Each row was made from one small tree. The marks that hang from a mark follow it in brackets, in the order of their numbers. Every link used is in the known rows. Write each row's tree.
Known rows
K255{K981}: [ 19.1   6.9   1.7 -24.5  23.0 -28.3   4.9  -9.5  13.9  -3.1  10.9   9.0
  -5.4 -10.7 -20.4 -11.5  15.4  -1.9  10.4]
K472{K911{K255{K981} K700}}: [ 34.3  -0.4   7.6 -24.1  27.0  24.0 -10.3  47.3  25.0 -16.8  13.1  -6.9
  -6.8   0.8 -48.8 -19.0  -5.5  -0.3   2.2]
K911{K255}: [ 20.1   8.9 -10.4 -12.9  14.9  32.9  -0.5   8.3  -1.0   5.6   2.8   6.3
  -6.1 -15.4 -26.7 -23.8   6.7  -3.0   2.7]
K981{K255 K335{K911{K472 K700}}}: [ 21.0  -4.1  35.9   9.5  17.9  -4.3 -26.7  33.0  13.7  34.9  34.0  -5.2
   4.4  -2.6  10.3 -18.7  -0.4 -13.8 -21.7]
K700{K911{K255{K981{K335}} K472}}: [ 28.2  10.1  28.2 -11.4  24.6  79.1 -20.7  -9.4   8.6 -13.1  15.0  -0.4
   5.7  -9.5 -44.1 -29.5 -10.1 -15.2 -10.8]
K981{K255 K335 K472}: [ 14.9   4.9  17.5  24.1  19.6   3.3 -18.0   6.5  25.6  54.3  22.2  -6.6
  -2.7 -17.2  30.5 -25.5   5.7 -26.3 -11.6]
K472{K911{K255} K981}: [ 25.0   6.2   6.7  32.4  32.8   4.6 -13.3  36.8 -10.0  -8.4  17.8  -7.3
 -10.6 -16.4 -33.0 -21.8  -4.6   0.9  10.8]
K700{K911{K255 K472{K981}}}: [ 24.3  23.5   7.7  24.1  30.5  67.1  -8.1 -16.8 -42.5 -10.5  28.2  10.2
   1.3   1.4 -39.0 -23.9  -4.4   2.4   5.5]
K911{K255 K472{K981} K700}: [ 33.8  22.8 -10.9  20.8  33.3  61.6  -4.2  20.4 -34.0 -12.4  27.0  15.2
   7.7  11.2 -30.7 -24.0   1.1  10.6  -0.9]
K700{K911}: [  2.3   0.7  15.9 -11.7  14.4  14.1  -0.3 -12.1 -10.6  15.8  18.4   1.2
 -12.8  -9.0 -24.5  -1.4   4.8 -13.5   6.3]
K981{K472}: [  6.2   8.3  -7.5   7.5  23.1  -6.2  -5.6 -31.8   5.2  29.4  20.1  -2.3
  -7.4 -10.3   1.5  -8.3  12.8 -16.6   5.9]
K335{K981}: [  8.8  10.9   5.1   0.8  20.3 -30.7  -8.3 -10.2 -13.8 -11.6  11.9   5.9
  -4.9 -12.9  -3.7  -9.6   6.8   2.5  11.0]
K981{K335{K911}}: [ 12.9 -18.7  35.7   3.7  12.1 -38.9 -22.6  19.7  12.5  13.6  13.4  -8.5
  -5.5 -30.1  -9.3  -7.8   6.1 -16.0 -10.5]
K335{K981{K472{K911}}}: [  4.9   6.8  13.3  28.8  32.6 -40.1 -29.2 -18.1   6.3  -1.9  25.1 -21.5
 -12.1 -12.7   0.1  -8.5  -9.4 -13.6  11.8]
K700{K911{K255{K981} K472}}: [ 24.3  21.0   7.7 -24.2  27.7  64.6  -6.6 -34.2  -3.7 -16.3  15.9   6.6
   0.6   1.7 -48.2 -24.3  -4.7  -5.9   1.8]
K911{K255{K981{K335}} K472 K700}: [ 37.4  12.0   7.8 -16.5  24.7  72.6 -17.2  27.3  14.9 -15.4  17.2   7.4
  10.2   2.2 -36.6 -32.3  -6.1  -6.7 -16.4]
K255{K981{K335 K472{K911{K700}}}}: [ 23.3  -8.5  29.6   6.6  34.7  -4.0 -31.3  33.7  42.2  10.1  28.6 -20.7
  -4.9  -3.3 -18.0  -8.7 -10.9 -24.2  -8.2]
K472{K981}: [ 19.1   9.6   1.3  23.5  29.0 -23.8   4.1   8.1 -24.6   3.6  22.2  10.1
  -6.7 -10.9 -11.9  -9.7  17.4   5.4  13.4]
K255{K981{K335 K472{K911}}}: [ 19.3  -3.4  28.9  13.4  33.5 -25.2 -30.5   4.9  44.4  13.4  24.2 -25.0
 -10.1 -21.8 -10.1 -14.8  -8.1 -30.1  -0.4]
K700{K911{K255{K981{K335 K472}}}}: [ 30.5   9.3  26.2  -2.3  24.5  71.4 -19.2  -8.9  20.6   0.8   6.9  -4.8
   2.9  -9.6 -30.2 -29.8  -8.0 -20.3  -5.8]

Write each row's tree
[ 21.5   5.5  17.7   1.5  26.9  -5.1 -16.5 -12.3  28.8  11.6  15.7  -5.0
   0.1 -15.4  -2.5 -21.2   6.3 -20.5  -2.7] => K255{K981{K335 K472}}
[ 26.6  -3.2   9.9 -18.3  13.5  18.0  -6.1  34.2  -2.5  -0.1   6.3   1.5
  -1.9  -4.2 -34.3 -13.2   2.7   4.8  -5.0] => K335{K911{K255 K700}}
[ 21.2  -4.5  36.4  -7.0  25.3 -35.4 -26.2 -13.2  20.7  -5.4  23.1  -7.0
   3.9 -17.5 -20.0 -17.4   3.4 -10.7  -9.8] => K255{K981{K335{K911{K472}}}}
[ 26.6   2.1  17.1  34.5  32.7 -26.6  -8.5  67.3  -2.2  24.7  38.8  -4.8
  -9.5   2.6   0.5 -11.4  -1.6   2.4   5.0] => K472{K911{K700} K981{K255}}
[ 27.3  17.7   7.6 -15.2  28.0  58.5  -5.1 -34.4   6.7  -2.1   9.0   2.1
  -2.5   0.0 -35.8 -23.9  -1.0  -8.9   7.0] => K700{K911{K255{K981{K472}}}}
[ 40.8   9.9  10.1  -7.0  25.6  67.0 -13.3  27.7  26.2  -3.4   9.0   3.4
   6.2   1.5 -22.8 -29.9  -3.4 -11.3 -11.6] => K911{K255{K981{K335 K472}} K700}
[ 26.8  15.2  27.3  36.6  30.1  81.7 -21.3   8.1 -30.1  -7.9  25.8   4.3
   6.2  -8.1 -33.2 -30.9 -11.3 -10.0  -6.9] => K700{K911{K255 K472{K981{K335}}}}
[ 19.7  12.6   4.9  20.8  33.1  28.9 -28.8  19.1   1.1 -15.5  19.4 -14.6
  -3.3   7.8 -20.5 -17.8 -16.8  -4.4   4.0] => K335{K981{K472{K911{K255 K700}}}}
[ 15.4 -10.6  31.6   4.1  20.0  -2.0 -31.0  22.0   3.4  11.1  32.3  -6.5
   4.1  -5.5 -15.6  -6.0   0.1 -13.6 -19.6] => K981{K335{K911{K472 K700}}}
[ 26.7  -3.8  24.9   0.0  19.5  47.6 -30.1  31.5   2.5  -0.2  20.0  -5.2
   6.7  -6.7 -30.6 -21.9  -6.8 -11.8 -25.1] => K981{K335{K911{K255 K472 K700}}}
[ 36.8  10.1  -5.2 -36.4  21.0  43.1   5.7  31.5   8.8 -14.3   3.9  15.0
   0.5   7.6 -39.7 -22.9   5.6   8.3   1.0] => K911{K255{K981} K700}
[ 20.0  -3.1  13.7  28.4  34.9 -22.1 -10.8  54.4 -12.0  -0.1  35.1  -6.1
 -10.5   1.4 -23.5  -1.8  -0.3   1.0   7.4] => K472{K911{K700} K981}
[ 29.6  12.8  20.5  42.1  30.3  21.5 -15.3  47.2 -10.8  23.3  43.2   8.3
   7.8   5.3  13.1 -26.6   0.9  -7.0 -14.0] => K911{K472{K981{K255 K335}} K700}
[ 28.0  11.2  20.0  32.2  32.4 -28.4  -8.0  19.9 -22.6  18.4  41.9   7.9
   5.2   9.8   5.7 -13.8   6.4   8.8  -2.0] => K335{K911{K472{K981{K255}} K700}}
[ 34.4  18.1  -9.8 -19.1  29.4  50.4  -0.2   2.8  16.0  -2.9   8.5   6.1
   2.5  12.9 -28.6 -24.7   3.3   0.8   0.6] => K911{K255{K981{K472}} K700}
[ 27.4   6.1  24.1  41.4  23.2 -15.3  -8.2  44.7  -0.6  27.7  24.7   8.6
  -1.0 -18.1  17.9 -28.4   8.5  -6.2  -4.5] => K472{K981{K255 K335}}
[ 36.6  21.3 -10.4 -28.5  29.6  58.3  -1.5   2.5   3.6 -17.1  17.0  11.9
   6.9  12.5 -42.0 -25.1   0.2   3.8  -4.6] => K911{K255{K981} K472 K700}
[ 13.8   6.9  20.1   5.8  26.1 -30.8 -23.9  -8.4 -21.3 -23.2  30.2   1.9
   3.5   7.0 -14.2  -2.1   0.3   6.6  -1.0] => K335{K911{K472 K700} K981}
[ 17.3  15.3   5.0  28.2  31.3   7.0 -28.8  -7.9   4.6 -11.1  13.9 -19.0
  -9.1 -12.7 -13.2 -22.4 -14.7  -9.0   7.7] => K335{K981{K472{K911{K255}}}}
[ 29.7  22.2 -10.9 -21.7  29.2  36.8  -2.8 -26.8   5.3 -15.8  13.6   8.5
   2.9  -5.9 -36.3 -29.7   4.9   1.0   3.1] => K911{K255{K981} K472}
[ 27.2  26.2 -10.1  26.9  33.4  39.5  -5.2  -8.9 -32.0  -8.7  22.6  10.9
   5.4  -4.7 -25.4 -30.0   4.9   5.4   2.9] => K911{K255 K472{K981}}
[ 15.6  -2.6  37.2  16.7  17.4 -27.0 -29.6   3.4  15.7  36.6  29.7  -9.4
   1.7 -19.8  15.9 -22.4   2.6 -17.9 -18.8] => K981{K255 K335{K911{K472}}}
[ 27.6  11.4  11.3   9.9  26.2  11.6 -20.5   1.6 -12.3 -18.9   7.9  -0.4
   5.2   6.6 -14.0 -16.5  -4.1   7.3   0.2] => K335{K911{K255 K700} K981{K472}}
[ 26.4  -6.2  36.7 -12.7  26.3 -15.2 -25.7  16.7  18.7  -9.0  27.7  -2.5
   5.8  -1.8 -24.1 -11.5   1.1  -6.3 -14.8] => K255{K981{K335{K911{K472 K700}}}}
